Every row comes from one small tree of marks. The marks that hang from a mark follow it in brackets, in the order of their numbers. Every link used is in the known rows. Which tree was each row made from?
Known rows:
Z_4[Z_48 Z_523 Z_666[Z_664[Z_816]]]: -13 -40 31 -52 -10 6 8 11 19 20 12 -23 3 18 27 10 16 -16 -18 -8 12 6 -20 -47 0 1 1 6 -24 -7 -4 -19 -10 -13 20 18 0 -18 80 -36 3 19 21 -9 17 -13
Z_177[Z_816[Z_664 Z_666[Z_523]]]: 14 3 14 -32 -19 4 -3 12 11 -4 17 0 3 6 38 10 10 9 -33 7 -6 2 -11 -36 -11 35 20 29 -40 1 5 4 -10 -10 20 6 -4 11 21 39 9 16 20 -57 0 -23
Z_666[Z_816]: 7 -24 1 -25 -19 -5 9 10 3 -2 1 -25 -17 5 28 1 7 -5 -26 2 2 8 -10 -45 -3 16 21 14 -8 6 -10 -18 -12 -4 12 9 6 -21 30 -26 -4 14 13 -13 12 -23
Z_666[Z_4[Z_48] Z_816]: -7 -38 12 -27 -22 -1 6 9 4 -10 0 -31 -13 14 24 6 2 -1 -24 1 6 5 -18 -48 1 18 10 9 -17 4 -9 -13 1 -8 9 0 6 -19 74 -61 -1 14 6 3 12 -15
Z_523[Z_4[Z_48] Z_666[Z_816[Z_664]]]: 7 -26 18 -44 -19 -12 2 14 6 -20 14 -18 -14 6 31 11 11 -14 -24 8 6 5 -15 -59 9 17 5 31 -23 3 -5 -13 -2 -3 15 5 21 -29 74 -45 -2 20 11 -26 17 -29
Z_664[Z_666[Z_816]]: 15 -36 12 -36 -20 -7 8 18 9 8 2 -16 -16 6 28 -1 21 -13 -35 2 2 3 -13 -44 -3 9 24 4 -12 5 -10 -7 -24 -8 10 9 3 -6 29 -5 -1 16 14 -11 5 -24
Z_523[Z_4[Z_48 Z_666]]: 9 -13 18 -46 -10 -24 4 -6 15 -11 20 -32 -4 19 22 11 9 -23 -21 10 8 -2 -23 -55 3 7 -1 19 -25 -13 -8 -5 3 -6 15 9 7 -28 69 -45 -4 19 14 -8 18 -28
Z_48[Z_4[Z_523]]: 25 13 -9 -37 -5 -11 9 -29 14 5 15 -28 -10 20 26 4 -2 5 -23 1 -7 -1 -15 -41 1 8 10 24 -18 -7 -14 -3 -1 -12 12 3 6 -4 43 -43 -2 19 25 -25 11 -20
Z_664[Z_816[Z_666[Z_523]]]: 8 -13 13 -22 -22 -1 -1 9 7 -4 13 -34 -8 7 27 -2 12 -8 -30 4 -3 -9 -14 -40 -9 21 19 19 -27 8 -3 -12 -10 -6 15 12 -5 24 41 16 -3 13 15 -43 1 -13
Z_177[Z_816[Z_666[Z_4 Z_523 Z_664]]]: -14 -28 27 -34 -26 5 -3 13 6 1 10 -18 10 13 33 7 11 4 -28 -19 3 3 -15 -38 -9 25 12 33 -45 1 2 18 0 -13 17 -6 -3 19 62 7 11 16 16 -36 -5 -8
Z_666[Z_4[Z_523] Z_664]: -17 -15 13 -36 -14 5 5 -15 6 14 13 -20 4 17 23 5 4 -8 -25 -20 2 8 -16 -38 2 11 8 26 -26 4 -10 3 4 -14 11 -1 15 -10 65 -46 -2 18 20 -24 5 -15
Z_4[Z_523 Z_666[Z_664]]: -3 -17 18 -52 -7 -1 8 -5 17 26 18 -19 4 12 27 11 19 -13 -21 -13 8 9 -18 -43 2 5 4 23 -23 -7 -4 -6 -5 -13 16 11 11 -19 53 -30 1 19 29 -23 14 -20
Z_177[Z_816[Z_664 Z_666[Z_4 Z_523]]]: -1 -1 19 -29 -24 8 -7 14 10 -8 17 -6 6 10 32 10 10 11 -34 0 -5 -2 -15 -38 -8 40 15 32 -47 11 4 13 -3 -12 14 -4 4 23 49 25 13 15 17 -51 -6 -16
Z_816[Z_666[Z_4 Z_664]]: 2 -23 19 -28 -22 1 -3 -5 4 3 18 -35 1 15 42 -1 6 -15 -30 -10 5 1 -14 -38 -5 20 11 18 -29 3 -4 -6 2 -8 10 2 14 -6 54 -14 9 18 13 -28 -8 -16
Z_48[Z_4[Z_666[Z_664 Z_816]]]: 13 -48 18 -53 -14 -4 12 19 15 16 -1 -43 -3 8 42 7 18 3 -18 -18 7 5 -14 -54 -1 -1 12 13 -13 -2 -5 -12 -12 -8 13 1 16 -25 78 -33 12 21 21 -14 4 -9
Z_666[Z_4 Z_664 Z_816]: -16 -49 18 -31 -25 6 7 18 -1 6 -3 -32 -1 8 30 2 10 -6 -25 -20 5 11 -11 -45 -1 13 17 17 -16 14 -9 -8 -3 -8 10 -3 17 -19 68 -39 4 15 11 -12 0 -11
Z_664[Z_816[Z_666]]: 18 -13 12 -21 -20 -3 0 6 9 -7 17 -33 -17 11 39 -7 5 -22 -32 12 0 -7 -11 -39 -11 21 17 7 -21 5 -5 -25 -15 -4 15 19 0 7 17 15 5 17 13 -27 2 -20
Z_816[Z_664 Z_666[Z_4 Z_523]]: 3 4 15 -24 -22 8 -8 -2 5 -5 22 -21 7 6 31 6 12 7 -33 -1 -7 -6 -17 -39 -2 33 15 30 -38 17 1 2 4 -10 12 -4 16 15 61 5 3 14 16 -60 -9 -17
Z_523[Z_666[Z_4[Z_48] Z_664 Z_816]]: -19 -62 29 -40 -25 -1 5 17 4 -3 5 -33 -9 12 31 9 14 -5 -20 -16 12 12 -15 -53 7 10 2 20 -23 1 -3 -10 5 -8 15 -3 16 -19 98 -70 2 17 13 5 12 -11
Z_816[Z_664 Z_666[Z_523]]: 19 7 9 -28 -17 3 -5 -2 7 -1 21 -15 3 1 38 7 14 6 -31 7 -7 -3 -12 -38 -4 29 21 26 -31 7 1 -6 -5 -8 17 7 7 4 38 17 0 14 18 -70 -3 -24
Z_4[Z_48 Z_523 Z_666[Z_664]]: -4 -25 23 -54 -5 -1 9 -5 19 23 18 -19 5 17 30 16 16 -9 -17 -7 12 9 -22 -46 4 3 1 16 -25 -16 -2 -9 1 -14 19 12 4 -31 75 -53 0 18 23 -10 20 -21
Z_4[Z_523[Z_666[Z_664 Z_816]]]: -8 -39 18 -47 -16 2 11 7 8 14 10 -19 -14 4 30 7 19 -9 -20 -17 10 16 -14 -47 7 4 7 35 -17 1 -5 -9 -6 -10 15 6 13 -12 58 -43 -3 18 23 -17 18 -17
Z_48[Z_4[Z_666[Z_664]]]: 20 -23 16 -51 -10 -11 8 -1 17 13 11 -41 3 16 42 7 11 -4 -20 -13 0 3 -12 -49 -2 -1 8 10 -17 -9 -5 -5 -5 -9 16 3 13 -24 66 -29 11 22 27 -19 4 -13
Z_48[Z_4[Z_666]]: 30 -3 6 -45 -8 -17 7 -8 20 2 15 -41 -8 18 34 6 7 -1 -23 4 -3 -5 -16 -49 -2 6 7 11 -17 -8 -6 -8 -4 -8 13 5 9 -12 49 -29 7 20 27 -15 9 -17

Which tree is each row?
5 -9 17 -38 -19 -19 -3 1 11 -22 17 -16 -1 17 27 12 4 -6 -25 7 7 -4 -21 -48 -6 23 5 40 -44 -17 -3 17 3 -9 18 2 -15 11 61 -3 -2 17 8 -30 10 -23 => Z_177[Z_816[Z_666[Z_523[Z_4[Z_48]]]]]
25 4 10 -30 -17 2 -3 10 14 -6 20 0 -6 10 50 5 4 -5 -36 17 -2 2 -7 -34 -12 35 17 17 -33 -2 3 -8 -16 -6 18 14 0 -6 1 35 18 20 17 -42 2 -31 => Z_177[Z_816[Z_664 Z_666]]
-8 -3 6 -32 -11 -1 4 -22 11 -1 17 -20 -5 24 15 8 -1 -2 -24 2 3 3 -23 -41 4 15 1 19 -27 -3 -11 -3 9 -14 13 1 4 -8 69 -68 -7 16 15 -6 16 -19 => Z_666[Z_4[Z_48 Z_523]]
10 -33 20 -45 -14 4 6 26 16 6 8 -18 -4 4 37 14 18 1 -23 9 8 7 -16 -53 3 18 13 5 -18 2 1 -24 -12 -7 17 11 14 -36 65 -25 7 17 14 -19 14 -25 => Z_4[Z_48 Z_666[Z_816[Z_664]]]
25 10 1 -45 -6 -17 7 -28 17 -2 23 -32 -19 18 26 6 5 1 -22 1 -4 -1 -17 -46 7 7 1 35 -21 -10 -9 -1 3 -11 14 2 9 4 52 -52 -4 21 32 -20 17 -20 => Z_48[Z_4[Z_523[Z_666]]]
8 -6 19 -42 -20 0 0 20 14 7 9 16 6 10 26 11 22 4 -40 1 -12 5 -10 -37 -8 23 28 16 -36 5 -1 18 -21 -14 18 5 -5 9 28 40 4 15 24 -46 3 -25 => Z_177[Z_816[Z_664[Z_666[Z_523]]]]
16 -3 13 -37 -17 -2 -1 6 10 11 14 1 7 6 26 9 24 -2 -38 -1 -13 -1 -11 -40 -3 17 29 13 -27 10 -4 6 -14 -12 15 4 8 1 42 18 -4 14 24 -56 0 -26 => Z_816[Z_664[Z_666[Z_523]]]
-1 -14 15 -26 -20 -4 -5 -10 8 -10 18 -33 -1 17 24 9 6 7 -26 1 3 -8 -24 -42 0 26 7 24 -38 -2 -1 3 12 -11 13 -3 -2 12 80 -34 -3 13 11 -31 3 -14 => Z_816[Z_666[Z_4[Z_48] Z_523]]
10 -4 10 -30 -20 -7 -1 6 11 -7 15 -15 -5 11 32 7 9 4 -31 5 -1 0 -14 -37 -11 29 16 32 -36 -7 2 8 -6 -9 18 6 -15 19 21 22 4 15 18 -39 6 -20 => Z_177[Z_816[Z_666[Z_523]]]
10 -24 17 -35 -20 -3 2 10 10 3 14 -12 -2 13 51 3 6 -15 -30 -4 6 8 -7 -36 -14 21 13 17 -29 -12 0 -3 -12 -7 20 12 -7 -10 16 19 15 20 17 -25 2 -23 => Z_177[Z_816[Z_666[Z_664]]]
0 -4 12 -22 -22 -4 -5 -9 5 -7 19 -34 -2 11 22 3 11 4 -29 -3 -1 -8 -20 -39 -3 27 12 32 -36 7 -3 5 8 -11 10 -5 4 24 61 -15 -2 13 15 -42 -3 -12 => Z_816[Z_666[Z_4 Z_523]]
-25 -49 18 -41 -18 10 9 5 5 14 0 -23 -2 16 24 10 9 0 -19 -19 14 12 -20 -46 5 10 6 21 -23 3 -9 -7 3 -14 12 -2 12 -21 95 -71 -2 16 10 -5 11 -10 => Z_666[Z_4[Z_48 Z_523] Z_664 Z_816]
-11 -30 22 -43 -17 2 7 4 9 10 16 -21 -10 12 26 2 15 -22 -24 -12 3 8 -12 -43 2 5 6 25 -22 3 -5 -14 -8 -10 17 15 9 -2 52 -26 -2 19 27 -21 16 -15 => Z_4[Z_523[Z_666[Z_664[Z_816]]]]
-12 -42 13 -34 -23 5 9 20 -2 14 -5 -26 3 -3 28 8 18 4 -22 -24 0 14 -10 -46 -2 9 25 25 -16 8 -7 -3 -7 -8 16 0 3 -16 64 -23 -7 11 16 -33 5 -12 => Z_666[Z_523 Z_664 Z_816]
11 -10 14 -39 -15 -30 1 -14 7 -25 24 -29 -15 19 22 10 5 -25 -23 11 4 0 -17 -54 7 8 -1 31 -24 -14 -9 -3 10 -3 16 7 7 -20 63 -58 -11 19 16 -10 22 -30 => Z_523[Z_4[Z_48] Z_666]
-8 -24 21 -39 -15 5 -1 -18 11 9 22 -23 3 21 35 7 4 -5 -23 -9 14 1 -23 -39 1 17 -1 24 -35 -8 -3 -5 8 -15 15 2 8 -5 82 -46 6 18 12 -22 4 -16 => Z_816[Z_666[Z_4[Z_48 Z_523] Z_664]]
-9 -39 22 -43 -18 1 7 6 15 11 5 -13 -11 18 15 6 18 -2 -30 -4 12 1 -27 -46 6 10 7 12 -26 3 -10 1 -9 -17 8 0 5 6 81 -50 -3 17 10 1 10 -16 => Z_664[Z_666[Z_4[Z_48 Z_523] Z_816]]
14 1 11 -23 -20 4 -7 -5 7 -7 25 -19 -2 11 41 2 6 -7 -35 9 -2 -5 -13 -38 -4 33 13 18 -32 11 -2 -11 -1 -7 10 4 21 -2 38 2 11 18 14 -45 -7 -24 => Z_816[Z_664 Z_666[Z_4]]
-3 -47 19 -40 -22 -4 8 19 3 5 6 -31 -15 1 37 4 18 -13 -23 -13 7 15 -7 -50 3 7 12 24 -13 3 -3 -14 -7 -4 15 6 12 -22 51 -34 0 17 21 -13 13 -18 => Z_523[Z_666[Z_664 Z_816]]
-2 -34 23 -47 -16 7 5 29 15 7 5 -18 4 0 26 19 28 15 -21 0 4 7 -20 -54 5 19 16 17 -25 4 4 -12 -7 -10 18 4 8 -19 85 -27 0 13 17 -32 13 -17 => Z_4[Z_48 Z_666[Z_523 Z_816[Z_664]]]
3 -25 21 -40 -18 -13 -3 -7 3 -5 18 -30 11 12 33 10 10 -16 -22 -11 8 -1 -19 -49 -1 9 9 36 -36 -11 -5 5 8 -8 18 1 1 -9 89 -27 -5 16 9 -46 2 -20 => Z_816[Z_666[Z_523[Z_4[Z_48]] Z_664]]
-23 -29 18 -34 -20 12 5 2 5 12 7 -22 3 18 20 -1 6 -15 -27 -20 1 5 -16 -39 -2 10 9 17 -26 16 -12 -8 -6 -13 11 5 13 0 68 -31 -1 17 18 -20 3 -8 => Z_666[Z_4[Z_523] Z_664[Z_816]]
-13 -33 18 -31 -23 3 5 17 1 10 1 -26 6 6 25 2 14 -10 -25 -19 -7 6 -8 -42 -7 7 25 15 -19 11 -9 -8 -10 -8 17 8 0 -3 60 -4 -6 12 21 -37 4 -8 => Z_666[Z_523 Z_664[Z_816]]
0 -29 21 -46 -17 -23 3 -7 5 -13 20 -29 -4 17 30 10 7 -29 -20 -7 6 7 -14 -54 6 3 0 30 -25 -13 -7 0 9 -4 18 5 11 -32 77 -59 -6 20 17 -15 18 -26 => Z_523[Z_4[Z_48] Z_666[Z_664]]
-4 -9 19 -36 -15 1 0 -11 18 -6 21 -8 -9 27 27 9 -1 1 -27 8 12 -2 -25 -37 -3 30 -5 27 -44 -12 -1 4 2 -15 15 4 -8 14 49 -28 10 19 11 -8 11 -19 => Z_177[Z_816[Z_666[Z_4[Z_48 Z_523]]]]
-6 -10 15 -27 -19 7 -1 -5 11 -1 20 -31 -12 18 22 -4 6 -13 -31 3 6 -10 -22 -38 -4 24 4 22 -32 13 -8 -12 -5 -12 9 9 7 30 48 -10 4 17 13 -26 1 -11 => Z_664[Z_816[Z_666[Z_4[Z_523]]]]
13 5 9 -29 -18 -19 -4 -11 4 -15 22 -32 -2 7 21 4 9 -15 -28 1 0 -9 -20 -46 -2 20 12 44 -34 -1 -8 9 4 -6 12 1 3 12 51 -5 -9 15 12 -52 2 -22 => Z_816[Z_666[Z_523[Z_4]]]
25 -27 10 -47 -13 -10 11 13 18 3 3 -45 -14 9 34 5 14 8 -20 -2 4 -2 -17 -54 0 6 11 13 -12 -1 -6 -14 -12 -7 11 3 13 -13 62 -32 8 20 21 -10 9 -14 => Z_48[Z_4[Z_666[Z_816]]]
-14 -51 27 -48 -19 3 9 30 8 20 -1 -33 7 -1 26 12 31 5 -20 -24 8 11 -17 -52 2 7 17 25 -20 5 0 -3 -7 -9 15 2 7 -13 81 -19 -2 13 21 -27 8 -9 => Z_4[Z_666[Z_523 Z_664 Z_816]]
7 -4 22 -46 -21 -10 -2 18 11 -4 12 14 9 12 19 10 19 -9 -39 -2 -8 -1 -14 -45 -6 20 21 31 -40 7 -8 28 -16 -12 15 0 2 10 43 34 0 17 19 -53 1 -27 => Z_177[Z_816[Z_664[Z_666[Z_523[Z_4]]]]]
2 -22 27 -42 -21 2 -1 18 17 -2 11 11 3 24 32 9 10 -5 -39 8 -3 2 -14 -40 -5 25 13 -2 -38 1 -4 9 -14 -14 16 3 1 -4 47 0 14 19 14 -12 4 -25 => Z_177[Z_816[Z_664[Z_666[Z_4[Z_48]]]]]
-6 -32 15 -31 -25 -7 4 13 4 -11 9 -36 -21 8 19 3 14 -4 -26 -5 4 5 -16 -50 6 18 6 28 -21 11 -5 -6 1 -5 8 -2 18 2 61 -47 -1 17 17 -3 12 -15 => Z_523[Z_666[Z_4 Z_816]]
-13 -30 14 -31 -23 12 2 19 3 -3 0 -17 4 5 21 14 12 18 -24 -7 -2 6 -18 -49 5 26 17 20 -28 17 -3 -4 2 -11 13 -7 14 -9 97 -40 -3 11 10 -33 5 -13 => Z_666[Z_4[Z_48] Z_523 Z_816[Z_664]]
-10 -33 25 -32 -22 2 -4 -3 5 1 15 -33 11 15 34 10 9 1 -23 -15 6 0 -20 -42 -1 19 9 22 -38 -2 -1 2 13 -12 16 -5 3 1 97 -34 1 14 11 -33 -2 -11 => Z_816[Z_666[Z_4[Z_48] Z_523 Z_664]]
7 2 14 -34 -12 10 -4 -18 14 1 28 -11 -1 18 34 9 3 0 -28 10 6 -4 -23 -38 3 30 2 23 -38 2 -1 -10 5 -14 13 4 15 0 65 -33 7 19 12 -39 3 -24 => Z_816[Z_664 Z_666[Z_4[Z_48 Z_523]]]
2 -20 21 -30 -21 -12 -3 3 6 -19 15 -35 -4 13 21 3 7 -18 -25 6 4 -13 -22 -51 -3 16 8 28 -33 0 -7 -5 -1 -6 15 9 -5 14 80 -11 -7 15 5 -41 5 -16 => Z_664[Z_816[Z_666[Z_523[Z_4[Z_48]]]]]
-13 -23 12 -27 -25 12 2 21 0 0 0 -17 4 0 18 9 15 17 -28 -11 -7 6 -15 -46 2 28 22 28 -26 26 -4 1 -3 -10 9 -8 19 0 74 -18 -2 11 14 -44 -1 -12 => Z_666[Z_4 Z_523 Z_816[Z_664]]
-9 -20 21 -36 -20 2 3 4 14 9 12 -14 -9 22 9 -4 16 -18 -37 -4 0 -8 -21 -38 -2 10 11 8 -29 16 -14 0 -17 -16 7 7 8 26 54 -10 -1 18 18 -15 3 -12 => Z_664[Z_666[Z_4[Z_523]] Z_816]
-8 -25 21 -29 -24 3 -4 0 2 4 15 -33 8 9 31 4 13 -2 -27 -20 2 -1 -16 -40 -4 19 14 31 -35 7 -1 7 7 -11 13 -6 9 13 75 -14 1 14 15 -44 -9 -9 => Z_816[Z_666[Z_4 Z_523 Z_664]]
6 -26 20 -56 -9 2 11 6 22 22 10 -38 1 19 31 4 16 -7 -20 -16 3 -1 -18 -48 -2 -4 5 13 -21 -1 -8 -11 -13 -14 16 9 12 -3 78 -24 8 22 28 -22 6 -6 => Z_48[Z_4[Z_523 Z_666[Z_664[Z_816]]]]
13 -22 13 -37 -21 1 4 18 6 -5 12 -16 -17 -1 36 6 16 -3 -28 5 -2 10 -7 -48 4 20 16 23 -17 12 0 -19 -11 -3 15 8 20 -18 35 -18 1 17 21 -30 13 -26 => Z_523[Z_666[Z_816[Z_664]]]
1 -15 7 -30 -20 9 5 19 2 3 1 -11 0 -5 27 10 17 12 -27 -4 -8 9 -11 -45 0 23 28 25 -18 17 -4 -9 -10 -7 14 2 9 -11 52 -4 -7 12 17 -52 4 -19 => Z_666[Z_523 Z_816[Z_664]]
